Known rows, with every way that one mark hangs from another
kide{dazug{folup} vuta{piguva{siro}}}: 4.812	4.020	-0.492	-2.506	2.567	-3.449	-2.055	-0.982	-1.597	-2.019	2.116	-1.507	1.365	0.068	-3.495	-2.963	2.868	4.846	-1.563	2.461	-2.719	2.015	2.582	1.029	0.069	-0.556	2.367	1.325
beput{fazo}: 1.533	-3.051	0.174	1.988	1.255	0.651	1.001	0.138	-0.063	-0.324	-1.136	-0.394	0.832	-1.352	-1.459	-1.091	1.851	2.335	-0.195	1.171	-1.423	1.195	1.728	0.624	1.239	-0.572	1.327	-0.243
beput{fazo{dazug{folup kide{siro{piguva}}}}}: 6.207	-0.044	1.961	-1.247	0.393	-0.935	0.495	0.556	-1.239	-4.443	-1.076	1.262	0.436	-0.024	-2.924	-2.297	0.862	3.311	-1.471	1.093	-2.915	1.819	2.034	3.210	0.372	0.363	1.223	-0.423
piguva{vuta{kide}}: 2.406	-1.780	-0.883	0.379	0.193	-0.357	-1.302	0.589	-1.305	0.474	-1.532	-2.069	-0.595	-4.238	0.054	-0.304	0.852	2.287	0.592	1.179	-2.086	1.096	1.999	-2.266	1.189	-0.379	2.430	-0.079
kide{dazug{folup} siro}: 3.715	3.712	2.580	-1.770	-0.089	-3.207	-1.231	-0.597	-0.542	-4.503	1.407	-0.778	1.269	-1.633	0.042	-1.704	0.080	3.662	-3.313	0.558	-3.674	1.383	3.764	0.451	0.386	-2.741	2.244	0.099
kide{dazug siro vuta}: 3.573	3.593	-0.457	-2.499	1.172	-3.600	-3.389	-0.968	1.199	-2.552	4.026	-2.870	2.222	-1.646	-0.595	-2.045	2.131	5.087	-2.949	1.859	-2.722	2.456	3.436	0.492	0.910	-3.073	3.209	1.553
piguva{siro{fazo} vuta}: 1.848	-0.888	0.540	0.456	0.993	-3.031	-2.256	1.448	0.217	2.131	-1.592	-2.215	-0.757	-4.669	-1.664	0.012	2.932	1.108	0.902	2.838	-0.795	2.152	1.332	-1.599	0.205	0.239	2.354	-0.565
siro{fazo{dazug} kide{vuta}}: 3.227	-1.157	1.668	1.010	-1.116	0.217	-1.171	0.607	-0.200	-3.831	-0.549	-1.565	1.810	-2.559	-1.637	-0.723	3.059	5.351	-3.341	2.422	-1.112	3.336	2.142	0.932	2.763	1.283	0.305	-0.445
vuta{kide}: 2.651	-0.887	-0.309	0.827	-0.244	-0.246	0.899	0.106	-1.517	0.065	-1.847	-1.349	-0.278	-3.076	0.010	-0.727	0.604	2.594	1.190	0.161	-3.001	0.762	1.545	-0.836	2.595	-1.020	1.065	-0.287
fazo{dazug}: 2.000	-0.278	2.350	1.524	0.471	-0.831	1.368	-0.025	-1.086	-1.601	1.723	-2.637	0.824	-2.288	0.783	-0.842	0.946	3.199	-2.871	0.603	-2.128	0.272	0.997	1.047	1.608	-0.767	-1.439	-0.284
folup{dazug{fazo kide}}: 2.523	0.653	1.656	-0.927	0.941	-2.363	0.574	3.156	-0.689	-2.946	-1.348	-0.772	1.966	-3.440	-1.673	-1.634	0.540	3.617	-2.522	1.215	-3.124	0.854	1.509	1.204	-0.771	-0.021	0.493	-0.492
beput{fazo{siro}}: 2.960	-3.735	1.344	2.020	1.054	-0.575	0.127	0.482	-0.168	-0.463	-0.415	-0.379	-0.751	-1.453	-1.441	-0.964	0.633	1.610	-0.525	1.062	-1.143	1.681	1.991	0.726	1.695	-1.287	0.315	0.037
siro{kide{vuta} piguva}: 4.953	-0.253	-1.299	-1.599	0.319	-0.178	-2.045	0.810	-0.132	-2.511	1.880	0.051	0.599	0.211	-1.719	-2.174	2.007	6.442	-1.176	1.900	-2.075	2.568	2.861	-0.565	2.392	-0.508	3.022	0.561
beput{fazo{dazug{folup kide{siro vuta}}}}: 5.573	0.082	1.229	-1.262	0.656	-0.913	-0.449	0.282	-0.389	-4.356	-1.588	-0.189	0.915	-0.644	-3.132	-2.237	2.200	2.581	-1.600	1.038	-2.404	1.565	1.265	3.775	0.208	0.372	1.445	0.228
siro{fazo{dazug{folup kide}} piguva{vuta}}: 6.346	0.006	2.628	-1.656	-0.885	-0.735	-1.548	0.899	-0.009	-3.417	-0.458	1.144	0.241	-0.278	-3.117	-1.570	1.432	5.119	-1.748	2.181	-2.097	3.373	2.109	0.469	1.159	2.231	1.264	-0.826
kide{dazug{folup} siro{fazo piguva} vuta}: 6.665	3.910	1.647	-3.801	-0.746	-3.256	-4.195	-0.524	1.676	-4.573	3.463	1.020	2.405	1.067	-4.047	-3.277	2.408	6.935	-2.327	2.510	-3.332	4.596	3.575	1.138	1.268	-0.951	3.692	1.176
folup{dazug{fazo kide{siro vuta{piguva}}}}: 3.255	1.950	0.389	-2.623	1.419	-3.879	-1.867	2.560	-1.674	-3.902	1.386	-1.079	1.837	-3.042	-3.019	-2.911	0.614	5.381	-2.621	2.067	-2.838	1.921	2.172	2.214	-1.599	0.173	1.776	0.486
siro{fazo}: 0.664	-1.849	1.659	2.045	-0.661	-0.074	0.236	-0.055	1.124	-0.332	-0.727	-0.887	0.755	-1.991	-0.865	-0.219	1.876	3.502	-0.837	0.982	-1.212	2.063	1.711	-0.665	2.485	-0.100	0.581	-0.793
dazug{fazo{siro{kide{vuta}}} folup}: 4.316	-0.164	4.052	-0.839	-1.783	-2.630	-1.913	1.674	0.172	-4.142	-1.834	1.158	0.227	-2.312	-3.537	-2.680	0.292	1.893	-0.994	0.391	-2.030	1.951	1.863	1.602	0.405	-0.583	0.484	1.269
piguva{dazug{fazo{siro}}}: 1.021	-0.034	2.306	-0.189	-0.200	-3.274	-0.193	2.893	1.129	0.825	-0.027	-2.698	0.858	-2.428	-2.045	0.032	1.085	1.874	-2.051	3.050	-2.546	2.210	1.670	0.382	-0.075	-0.638	0.247	0.828
kide{siro{fazo} vuta{piguva{dazug}}}: 1.540	1.118	-1.121	-1.550	0.239	-2.962	-3.592	0.267	-0.329	-1.106	3.506	-2.634	0.746	-0.746	-3.252	-1.247	2.730	6.074	-2.063	3.676	-1.643	3.956	2.471	1.136	0.413	0.664	2.947	0.918
fazo{dazug{folup} siro{kide piguva{vuta}}}: 7.534	-0.742	4.393	-0.882	-1.010	-1.813	-1.907	1.709	-2.815	-5.206	1.473	0.423	-1.765	-1.407	-0.945	-1.893	-1.078	3.899	-3.798	1.425	-2.303	2.269	2.729	0.533	1.255	0.170	-0.586	-0.158
siro{fazo kide piguva}: 3.861	-1.621	1.427	0.425	-1.206	0.542	-0.447	1.054	-0.505	-2.673	-0.232	1.559	0.535	-0.693	-1.699	-0.899	1.037	6.510	-1.338	2.191	-1.701	3.741	3.800	-1.284	3.162	0.733	1.820	-1.191

Rows
5.176	1.304	3.835	-2.114	-0.943	-3.341	-0.575	1.415	0.765	-3.832	-4.071	0.997	-0.860	-2.068	-3.127	-1.979	-0.650	0.705	-0.152	-0.639	-2.318	1.043	1.855	2.187	-0.071	-0.895	0.663	0.632
dazug{fazo{siro} folup kide}
2.640	1.099	3.375	-0.064	0.614	-3.426	-0.261	0.204	0.326	-1.384	1.356	-1.220	2.043	-3.003	-0.766	-1.433	-0.339	3.205	-2.439	1.531	-2.303	2.171	3.894	-0.180	1.100	-2.505	-0.305	0.923
kide{dazug{fazo{siro}}}
4.487	0.637	2.468	-0.425	-0.901	-0.565	-0.470	0.151	1.025	-3.690	-1.938	-0.705	1.018	-0.852	-2.652	-1.189	2.814	3.647	-2.139	0.882	-1.995	2.270	0.797	2.261	1.830	1.420	0.216	-0.501
siro{fazo{dazug{folup kide{vuta}}}}
4.094	1.748	-0.618	-2.323	1.544	-2.731	-1.888	2.386	-0.339	-3.712	0.960	-2.241	0.764	-2.241	-0.803	-1.863	1.596	4.530	-3.299	1.285	-3.374	1.041	1.293	1.379	-0.348	-0.805	2.481	-0.193
folup{dazug{kide{siro vuta}}}
4.290	4.287	0.952	-2.819	1.821	-4.543	-2.186	-0.245	-1.225	-2.105	1.473	-0.524	2.768	-1.128	-5.286	-3.718	2.444	4.731	-0.818	2.877	-2.568	2.811	2.815	1.793	-0.859	-0.214	1.890	1.949
kide{dazug{fazo folup} vuta{piguva{siro}}}
5.108	1.458	-0.002	-2.658	0.850	-2.492	-2.395	2.499	0.041	-3.796	1.475	-0.658	0.987	-1.175	-2.243	-2.083	1.893	6.056	-2.942	2.087	-3.277	2.636	1.631	1.300	0.157	0.203	2.646	-0.425
folup{dazug{kide{siro{fazo piguva} vuta}}}
5.574	0.713	1.148	-2.177	-0.250	-1.729	-1.680	0.895	-0.965	-1.470	0.249	1.416	1.019	-1.449	-2.975	-2.436	0.257	4.792	0.397	2.049	-3.379	2.838	3.242	-1.374	0.655	-0.093	2.594	0.629
siro{piguva{vuta{kide{dazug{fazo folup}}}}}
2.650	1.128	0.898	-2.517	-0.235	-3.906	-2.913	2.209	0.331	-0.526	2.950	-1.146	0.554	-2.090	-1.879	-1.328	0.408	4.310	-1.330	3.335	-2.793	2.970	3.103	-0.528	-0.910	-0.863	3.326	0.728
kide{siro{piguva{dazug{fazo} vuta}}}
3.625	3.147	1.168	-2.944	-0.148	-4.625	-1.553	4.312	0.279	-0.724	-3.672	-1.753	1.360	-2.691	-5.109	-1.053	4.083	1.214	-0.613	4.266	-3.399	2.499	1.001	1.661	-1.513	0.931	2.685	0.903
piguva{dazug{fazo folup} siro{kide{vuta}}}
3.046	0.062	1.673	-0.497	-1.107	-2.228	-1.805	0.147	0.444	-1.712	2.775	0.546	0.016	-1.132	-1.280	-1.598	0.433	5.279	-0.582	1.429	-2.163	3.096	2.942	-0.079	1.705	-1.131	2.113	-0.394
kide{siro{fazo piguva}}
4.933	1.910	0.090	-1.649	1.241	-3.680	-1.842	1.184	-2.089	0.610	-2.885	-1.840	-0.470	-4.761	-1.620	-0.876	1.838	0.931	1.227	2.439	-3.251	1.583	2.242	-1.637	0.046	-0.740	3.053	-0.154
piguva{siro vuta{kide{dazug{folup}}}}
5.631	3.356	-0.320	-3.984	-0.134	-2.489	-2.686	0.068	1.340	-4.685	-1.875	-0.728	-0.742	-0.339	-2.062	-2.245	1.944	2.556	-0.779	-0.565	-2.862	0.818	1.327	2.385	0.118	-1.232	4.087	0.673
dazug{folup kide{siro vuta}}
3.891	1.232	1.895	-3.224	-0.243	-3.564	-2.491	3.629	1.103	-1.484	-3.719	-1.983	-0.382	-2.660	-3.232	0.018	1.229	0.619	-2.154	3.012	-2.628	2.214	2.055	0.320	-2.067	0.946	2.627	0.696
piguva{dazug{fazo{siro} folup kide} vuta}
2.105	1.206	-0.969	-2.552	0.392	-2.647	-2.771	2.622	1.101	-0.450	-1.896	-3.932	-0.230	-2.983	-0.916	1.502	2.192	2.593	-2.738	3.842	-2.258	2.768	2.730	-0.955	-0.931	0.603	4.272	-0.406
piguva{dazug{kide{siro{fazo}}} vuta}
5.872	0.249	2.205	-1.570	-1.064	-0.219	-2.336	1.013	-0.959	-4.714	-0.685	1.933	1.590	-1.016	-2.391	-1.064	1.110	6.817	-3.120	3.222	-2.321	4.650	5.208	-2.160	1.676	1.155	3.040	-0.961
siro{fazo kide{dazug{folup}} piguva{vuta}}
2.793	3.230	0.264	-2.552	1.786	-4.507	0.244	2.173	-2.680	-0.243	-2.083	-1.583	-0.317	-1.529	-4.351	-1.135	1.396	2.582	-0.129	3.367	-2.775	1.708	2.117	1.661	-1.777	1.264	1.849	0.274
vuta{piguva{dazug{fazo folup kide} siro}}
3.107	-2.104	0.882	0.135	-0.391	-0.345	-2.016	0.646	0.859	-0.090	1.395	0.680	0.347	-0.869	-2.190	-1.054	1.724	5.428	-0.316	2.560	-1.280	3.618	2.567	-2.018	1.851	0.948	2.267	-0.449
siro{fazo piguva{vuta}}
7.325	-2.903	3.006	0.047	-0.103	-0.781	-0.693	1.170	-2.405	-2.842	-0.396	1.414	-0.780	-0.818	-3.453	-2.225	0.162	2.753	-0.714	1.942	-2.608	2.760	1.779	1.563	1.182	0.832	-0.151	0.115
beput{fazo{dazug{folup} siro{piguva{vuta{kide}}}}}
4.776	2.195	0.730	-3.435	0.811	-3.929	-2.187	3.182	-0.007	-3.725	1.471	-0.194	2.074	-2.176	-3.355	-3.126	1.081	5.440	-2.172	2.068	-3.493	2.328	1.855	2.061	-1.201	-0.198	2.243	0.556
folup{dazug{fazo kide{siro{piguva} vuta}}}
3.044	1.081	-0.880	0.049	1.597	-1.087	0.971	-1.343	-5.061	-1.035	0.854	-1.358	0.577	-2.095	-0.697	-1.307	-0.672	5.854	-0.579	1.712	-3.105	2.000	4.374	-1.099	2.095	-0.385	0.936	-0.124
vuta{kide{dazug} piguva}
1.000	2.172	1.143	-1.137	1.034	-5.235	0.122	3.614	0.648	2.936	-1.617	-3.222	1.242	-3.555	-3.278	-0.091	3.028	0.630	0.104	4.214	-2.943	1.867	0.804	0.713	-1.184	-0.279	1.360	0.616
piguva{dazug{fazo} siro}
3.836	2.388	-1.038	-0.673	2.389	-3.352	0.733	-0.577	-5.517	0.548	0.051	-1.716	-0.189	-3.142	-1.597	-1.281	0.096	4.402	1.009	2.618	-3.305	1.937	3.830	-0.779	1.440	-0.576	1.281	-0.230
vuta{kide{dazug} piguva{siro}}
1.135	2.101	-0.360	-1.864	1.325	-3.335	-0.109	1.267	-2.354	-0.993	0.623	-2.312	0.352	-1.617	-2.233	-0.731	0.003	4.549	-1.856	3.012	-2.326	2.193	3.494	1.017	-1.037	0.475	1.844	0.442
vuta{piguva{dazug{fazo kide{siro}}}}
3.236	-0.303	5.019	-0.039	-1.601	-2.956	-0.612	1.180	0.468	-2.672	-1.336	1.217	-0.152	-2.225	-3.033	-2.437	-0.516	1.000	-0.428	-0.254	-2.237	1.143	1.295	1.507	0.161	-1.084	-0.509	0.956
dazug{fazo{siro} folup}
5.469	0.385	0.478	-2.378	-1.696	-0.228	-2.463	2.613	1.025	-3.181	-0.780	0.749	1.481	1.460	-4.781	-1.097	3.911	6.640	-2.459	4.213	-2.911	4.925	2.468	0.131	1.806	2.348	3.336	-0.006
siro{fazo kide{vuta} piguva{dazug{folup}}}
6.528	2.520	1.292	-3.234	-0.296	-1.657	-2.180	1.010	-0.135	-4.958	1.045	1.707	2.912	0.133	-3.877	-3.391	1.591	6.855	-2.124	2.563	-3.148	3.614	4.195	0.340	1.165	-0.402	2.841	1.213
siro{kide{dazug{fazo folup} vuta} piguva}
6.591	0.913	0.720	-3.053	0.439	-2.850	-2.269	1.911	1.218	-1.283	1.168	-0.862	-1.601	1.547	-2.725	-1.433	1.265	3.390	-1.618	1.995	-3.015	2.452	1.532	0.824	1.250	-0.595	1.926	0.915
fazo{siro{piguva{dazug{folup kide{vuta}}}}}
